Every row comes from one small tree of marks. The marks that hang from a mark follow it in brackets, in alphabetical order. Every link used is in the known rows. Which tree was each row made from?
In the rows, 128 means zero.
Known rows
bafar(gotip(lesegus(povular vuri))): [131 119 160 105 114 108 146 117 121  45 130 149 111 121 173 109 138 102
 133 123 104 122 130 119 102 113 135 134  92 127 106 155 133 129 109 131
 143 117 129 124 113 110 135 145 123]
bafar(gotip(lesegus(muto povular))): [116 122 150 115 118 123 146 141 121  48 140 140  95 128 158  87 139  96
 117 129 114 122 128 128  98 116 138 123 108 108 139 154 130 132 118 123
 131 122 121 122 101 121 141 148 137]
povular(lesegus(muto sidor vuri(gotip))): [168 128  80 121 142 178 131 117 120 150 109 143 136 123 113 113 115 168
 122 175 131 156 133 120 155 163 145 134 103 102 132 130 106 137 112  99
 111 117 144 124 118 129 120 124 135]
sidor(lesegus): [140 119 125 143 124  93 140 116 142 175 135 102 180 124 133 185 131 132
 109 103 148 117 115 140 119 129 126 136 139 139 123 119 127 104 143 138
 136 175 119 127 153 139 131 161  96]
sidor(povular(lesegus(vuri))): [139 120 150 118 153 119 139 107 130 113 115 124 180 130 154 134 110 114
 108 115 121 139 120 141 131 123 125 139 113 133 110 130 133 110 116 131
 116 132 134 121 123 138 124 140 117]
bafar(gotip(lesegus(muto povular) vuri)): [109 120 181 116 116 111 133 157 115  24 143 145  99 134 166 110 132 119
 134 119 112 116 129 112 103 112 123 120  93 139 125 155 137 117 128 127
 136 127 117 121 114 107 135 143 127]
muto(povular(lesegus(vuri) sidor)): [163 126 139 146 151 123 131 110  87 168 119 118 236 136 121 159 113 143
  71 153 114 151 116 156 140 128 117 153 127 107 119 132 122 111 111 129
 131 103 119 123 129 135 120 112 143]
lesegus(gotip muto sidor vuri): [133 139  74 115 136 168 113 134 130 111 119 160  37  99  89  91 129 126
 138 143 112 141 139 123 168 143 140 117 125 112 131 124 123 143 138  96
 103 119 145 134  98 133 124 137 150]
gotip(lesegus(sidor(povular) vuri)): [116 120 176 120 124 119 124 114 142  56 117 145  92 139 129 114 135 128
 156 123 131 140 125 115 127 137 130 115 106 142  75 136 138 154 150 128
 137 127 138 129  99 110 126 139 145]
povular(sidor(lesegus(muto))): [143 126 127 151 140 118 146 116 116 195 135 107 169 135 115 143 133 133
  72 150 141 124 111 148 134 131 131 137 120 120 152 126 116 107 129 121
 118 147 116 119 129 146 121 142 112]
gotip(lesegus): [111 117 138 118 126  96 136 128 128  80 143 104 123 125 147 179 127 150
 130 124 147 117 123 127 124 129 127 119 144 116 122 148 144 125 128 126
 154 173 121 132 123 123 136 133 103]
povular(lesegus(gotip sidor)): [133 131 134 146 127 143 107 144 130 187 122 104 162 151  98 157 106 155
 117 128 151 116 127 132 150 139 124 138 169 102 142 122 127 118 144 134
 121 139 134 132 125 150 123 112 132]
lesegus(muto): [132 127  81 115 144 131 144 130 133  96 140 122  87 101 129 134 129 120
 108 120 125 135 122 139 136 130 135 119 140 104 143 134 133 125 129 109
 122 157 124 124 119 141 136 151 118]
gotip(vuri(lesegus(muto sidor))): [130 131 124 110 127 147 134 142 130 115 137 134  37 119 105 147 135 162
 149 125 128 140 128 109 135 150 122 111 130 151 129 124 138 142 124 133
 119 129 131 120 145 114 130 113 125]
bafar(gotip(lesegus vuri)): [122 118 196 130 107  85 135 143 114  36 152 115  97 133 179 183 119 154
 137  95 138 103 124 112 119 122 120 121 117 142 124 164 154  95 143 139
 159 171 118 124 128 115 133 131 101]
lesegus(gotip muto povular sidor vuri): [126 137  84 113 133 173 108 137 142 112 108 173  81 111  85  52 136  99
 141 148  97 141 142 120 143 123 136 123 118 120 120 110 112 158 133 102
 102  89 144 133 104 126 125 139 164]
gotip(vuri(lesegus)): [125 126 132 114 128 109 142 131 132 123 145 104  94 111 149 196 123 156
 153  98 140 120 125 115 128 132 115 119 148 158 135 127 148 112 104 145
 142 159 125 126 173 121 133 109  85]
vuri(lesegus(gotip povular(sidor))): [112 142 125 145 131 132 129 126 130 210 129  98 156 138 123 123 129 113
 134 142 143 111 132 138 123 112 129 133 161 126 169 109 119 126  90 145
 125 102 130 134 159 144 124  81 116]
bafar(gotip): [142 126 134 139 120 107 152 123 130 100 145 111 106 114 169 157 126 113
 106  79 127 114 117 139 120 116 137 138 141 106 136 147 146 108 137 139
 143 159 124 119 129 145 138 154 116]
bafar(gotip(lesegus(sidor))): [132 122 189 144 102 113 134 134 128  71 141 119  76 148 142 154 135 149
 128 107 141 118 121 119 116 137 135 127 137 111 111 156 142 140 156 142
 156 144 128 123 105 120 135 135 139]
sidor(povular(lesegus(muto vuri))): [136 125 124 103 165 146 142 115 125  97 116 143 145 117 140  94 114 107
  95 135 112 151 122 144 135 131 131 132  95 122 124 137 130 116 106 109
  93 122 133 118 102 138 125 145 128]
muto(lesegus(gotip sidor vuri) povular): [140 134  85 109 107 154 102 129 132 173 118 155  83 121  88 111 141 139
 151 124 115 141 142 119 128 158 123 130 136 139 111 117 129 160 160 133
 122 104 135 136 118 108 130 126 166]
sidor(lesegus(gotip) povular): [105 131 148 162 126 105 115 124 154 189 125 110 188 134 129 136 116 102
 137  86 160 108 129 144 124 113 125 127 143 152 132 105 123  94 157 137
 117 162 127 137 145 149 126 150 111]
gotip(lesegus(muto sidor(povular) vuri)): [114 122 150 106 136 145 129 122 136  35 117 164  50 132 118  82 138 120
 144 144 118 153 128 116 132 143 136 108  90 134  93 142 132 161 143 109
 114 116 139 126  81 107 126 144 155]
vuri(gotip lesegus(povular)): [126 131  86 129 124 134 144 114 148 177 127 106 172 116 153 134 131 129
 172 130 149 130 138 123 107 130 137 126 146 135 144 109 114 137  85 140
 141 128 133 133 184 129 135 106  98]
sidor(povular(lesegus)): [125 121 164 133 147 112 133 124 136 140 124 102 208 151 153 146 107 115
 102 103 143 126 113 147 123 119 121 138 141 123 124 127 137 108 130 143
 124 151 124 122 133 148 129 136 115]
gotip(vuri(lesegus(povular sidor))): [122 124 159 123 115 127 125 142 149 135 126 128 118 142 119 148 141 142
 168 109 124 125 126 101 111 128 112 128 140 166 100 107 133 152 124 160
 142 105 129 122 172 110 128 112 124]
lesegus(povular): [121 120 113 125 132 109 135 129 147 118 128 119 168 124 141 137 134 101
 126 107 119 122 122 134 112 108 126 132 147 121 115 117 131 134 128 137
 144 135 122 126 143 137 134 150 121]

Write each row's tree
[163 122 143 130 156 122 143 104 100 161 123 105 189 137 139 165 108 153
  72 160 125 130 112 143 152 127 126 152 116 106 135 142 126 106  98 125
 125 124 126 119 122 145 115 111 110]  povular(lesegus(vuri) sidor)
[106 122 252 155  99  99 121 142 137  30 136 131  99 170 161 138 124 138
 159  78 140 115 121 104 109 122 119 118 113 156  89 149 151 126 177 152
 149 140 126 121 113 109 128 137 141]  bafar(gotip(lesegus(sidor(povular)) vuri))
[131 134 106 159 145 131 130 124 104 139 137 121 171 123 108 123 132 119
  78 142 119 148 118 158 133 123 127 130 148  94 144 127 122 129 133 119
 128 117 111 124 117 140 130 129 155]  lesegus(muto(povular(sidor)))
[105 134 159 134 151 136 104 156 122 121 125 123 166 139 131 114  89 127
 125 117 139 122 133 131 144 120 115 122 127 140 154 125 133  87 134 117
  96 143 128 130 125 144 123 119 118]  sidor(povular(lesegus(gotip(vuri) muto)))
[104 136 149 158 123 134 103 140 160 141 120 122 126 147 108 111 121 106
 152  92 147 121 130 131 138 117 129 119 165 125 119 109 131 136 170 137
 122 135 138 136 124 149 127 134 148]  lesegus(gotip sidor(povular))
[139 121 150 107 119 105 150 111 112  43 140 137  64 109 177 146 131 130
 127 116 119 123 127 124 124 127 139 128  96 120 118 168 144 116 120 121
 144 147 130 125 106 116 134 142 115]  bafar(gotip(lesegus(vuri)))
[136 120 180 116 103 127 135 125 130  53 122 157  88 139 143  99 146 116
 143 125 104 128 126 111 109 122 135 136  94 129  82 148 129 155 133 136
 144  97 135 122 104 103 130 142 157]  bafar(gotip(lesegus(povular sidor vuri)))
[127 129 138 133 135 119 149 113 129 184 132  98 165 141 134 136 140 117
 117 140 135 125 119 134 109 111 126 138 145 129 144 116 125 141  89 156
 137 100 123 121 161 138 126 100 114]  vuri(lesegus(povular(sidor)))
[144 136 122 170 129 117 112 108 106 219 119 130 218 123  99 144 124 129
 102 140 134 129 131 154 142 120 122 143 128 137 130 110 106  95 137 125
 125 118 122 137 140 136 118 124 136]  muto(povular(sidor(lesegus(gotip vuri))))
[160 122 138 145 137 102 146  93 117 188 124 114 179 129 129 166 130 140
  89 139 134 126 112 140 140 128 128 149 105 137 121 127 119 105 124 128
 130 142 123 122 138 136 115 143 105]  povular(sidor(lesegus(vuri)))
[127 142  48 125 142 155 115 131 113 106 124 165 101  79 100  96 123 103
 125 133 104 151 144 145 150 131 132 117 132 113 138 122 118 118 125  93
 106 120 131 139 110 129 135 136 151]  lesegus(gotip muto(povular) vuri)
[135 131 112 105 126 137 124 119 126 195 120 131 133 139 127  91 134 119
 129 159 115 115 134 121 121 120 130 141 112 136 148 123 125 145 111 133
 119  92 133 131 125 128 118 105 124]  muto(lesegus(gotip povular(sidor) vuri))
[158 122  83 140 125 118 140  92 135 177 120 124 179 102 148 164 123 149
 145 132 146 132 132 126 138 145 139 135 106 145 119 118 108 105 120 113
 136 162 134 133 163 127 123 151  89]  sidor(lesegus(vuri(gotip)))
[127 133 104 154 135 130 104 146 110 187 127 109 234 130 110 160 102 133
 106 116 142 126 133 153 136 128 117 138 175 105 144 119 125  95 133 130
 128 140 119 138 139 145 133 115 134]  muto(povular(lesegus(gotip)))
[108 114 193 126 106 104 108 153 137  64 126 131 145 163 122 151 133 155
 167 126 131 118 124  98 113 125 111 118 127 156  79 128 136 149 155 141
 160 126 121 129 134 100 127 126 139]  gotip(lesegus(povular sidor) vuri)
[127 137 112 146 120 125 113 130 113 218 137 103 156 144 112 138 130 138
 112 128 140 118 130 142 119 132 123 132 160 121 159 122 130 130 146 145
 133 123 116 136 134 135 128  99 137]  muto(lesegus(gotip) povular(sidor))
[110 119 175 141 126  96 131 124 118 117 132 100 193 164 140 138 133 129
 113 154 139 116 118 129 111 109 126 131 135 113 126 136 127 138 121 138
 157 123 116 127 124 127 124 110 125]  gotip(lesegus(povular(sidor)))
[121 129 133 110 124 151 128 150 142 117 127 145  76 131 107 108 146 134
 154 133 114 140 129 105 116 136 118 119 125 158 117 111 128 156 120 140
 119  98 130 120 150 110 130 116 138]  gotip(vuri(lesegus(muto povular sidor)))
[123 135 149 160 133 119 111 142 109 193 134 112 164 140 108 151 112 152
 104 142 149 107 128 133 154 121 119 128 120 148 168 118 117  82 140 117
 112 150 119 130 140 142 112 122 103]  povular(sidor(lesegus(gotip(vuri) muto)))
[101 130 129 134 122 110 102 155 142 117 129 124 165 128 136 137 113 122
 162 102 127 103 137 117 132  99 112 121 148 149 130 110 132 108 140 130
 138 139 125 137 157 131 128 128 114]  lesegus(gotip(vuri) povular)
[119 132  84 116 135 129 119 126 140 125 116 145 136 105 127 101 126  94
 151 124 107 121 139 128 138 106 130 130 127 129 121 114 123 125 114 113
 122 116 137 138 135 134 127 138 125]  lesegus(gotip povular vuri)
[115 125  81 122 129 135 136 127 121  90 137 114 117 115 153 132 122 159
 150 158 157 132 137 121 135 148 147 104 125 105 153 145 120 126 113  98
 139 168 130 136 122 122 135 124 103]  vuri(gotip(lesegus(muto)))
[132 131 198 143 116 107 150 128 118 146 141 111 137 147 168 145 133 126
 122 108 124 111 120 119 103 102 120 144 122 151 142 133 136 111  99 169
 141 100 121 114 166 127 123  97 113]  bafar(gotip(vuri(lesegus(povular(sidor)))))
[112 137 114 130 114 149 116 140 154 187 121 123 115 134 100 113 137 118
 170 124 137 124 139 120 120 126 129 127 168 135 135  99 122 155 123 150
 124 104 140 135 155 130 130 101 139]  vuri(lesegus(gotip povular sidor))
[156 127  95 107 125 137 139  97 128 192 116 123 161 138 155  98 136 139
 145 167 125 127 130 115 114 136 138 142  96 135 137 123 114 152 104 131
 138  99 131 126 146 120 118 109 115]  muto(lesegus(povular(sidor) vuri(gotip)))
[124 121 154 114 114 127 130 124 165 148 126 120  88 159 127 113 144 124
 144  96 138 128 118 116 103 144 125 126 134 148 102 122 147 167 172 159
 129 133 129 121 122 124 130 143 141]  muto(lesegus(sidor(povular)))
[118 125 123 135 120 140 117 144 118  74 132 143 109 133  88 121 146 143
 123 145 125 153 127 131 123 153 126 111 141 107 107 135 126 159 154 117
 138 123 119 131  99 105 139 136 171]  gotip(lesegus(muto(povular) sidor))
[131 121 114  94 130 146 134 125 120  48 125 158  36 116 107 114 140 151
 132 163 114 147 128 113 143 156 136 111 101 116 104 148 129 158 129 100
 123 126 135 126  85 105 129 137 143]  gotip(lesegus(muto sidor vuri))
[106 136 101 122 125 134 129 134 146 180 130 113 125 116 130 121 131 104
 161 118 136 118 140 131 118 115 130 124 161 137 155 107 125 129  95 142
 124 123 134 137 163 139 135 102 109]  vuri(lesegus(gotip povular))
[126 125 109 126 129 150 128 142 152 107 121 145 115 130  99  83 145 104
 122 132 106 142 123 126 119 125 131 124 131 114 110 115 120 167 144 124
 121 106 127 121 118 131 132 153 162]  lesegus(muto povular sidor)
[113 140 107 157 121 153  84 167 120 113 128 153 108 122  73 121 122 144
 147 113 122 138 141 125 148 133 114 112 152 132 122 111 126 130 172 114
 122 119 124 136 124 121 130 123 168]  lesegus(gotip(vuri) muto(povular) sidor)
[152 121  81 106 143 128 147 107 126 135 125 148 114  93 125 131 137 122
 101 139 114 139 123 136 137 143 133 129  90 140 124 128 116 112 122 104
 105 148 128 123 122 127 127 171 108]  sidor(lesegus(muto vuri))
[138 125 127  98 127 130 155 120 104  25 140 155  24  97 161 112 136 121
 109 136 108 135 129 126 129 134 144 120  82 111 133 171 137 120 107 104
 122 138 130 122  87 113 137 146 122]  bafar(gotip(lesegus(muto vuri)))
[104 140  73 107 136 157 133 141 139 162 131 134  89 104 118  84 136  94
 147 140 126 128 143 133 121 120 135 119 145 125 172 112 119 134  86 121
 102 111 136 135 143 135 137 109 118]  vuri(lesegus(gotip muto povular))
[142 138  98 122 125 135 118 115 108 191 127 131 130 125 111 120 129 137
 120 143 120 130 136 136 131 138 125 136 129 131 146 126 127 132 131 132
 124 103 124 136 123 122 123 103 142]  muto(lesegus(gotip vuri) povular(sidor))
[134 144  75 146 148 153 115 122  96 144 124 146 130 100  98  93 123 116
 102 157 109 146 137 153 158 126 133 126 129 102 155 124 114 119 119  95
 109 101 128 137 107 137 124 114 157]  lesegus(gotip muto(povular(sidor)) vuri)
[110 135 130 162 134 120 115 135 131 179 126 105 191 146 122 117 120 106
 119 133 134 108 128 141 133  96 128 139 159 109 153 112 121 121 125 132
 134 115 125 134 140 156 120 108 130]  lesegus(gotip povular(sidor))
[144 132  91  88 113 153 115 125 143 162 121 140  38 122 108 116 135 148
 156 131 125 123 139 107 139 157 132 127 124 138 128 126 137 155 147 128
 116 126 142 133 114 118 124 126 134]  muto(lesegus(gotip sidor vuri))
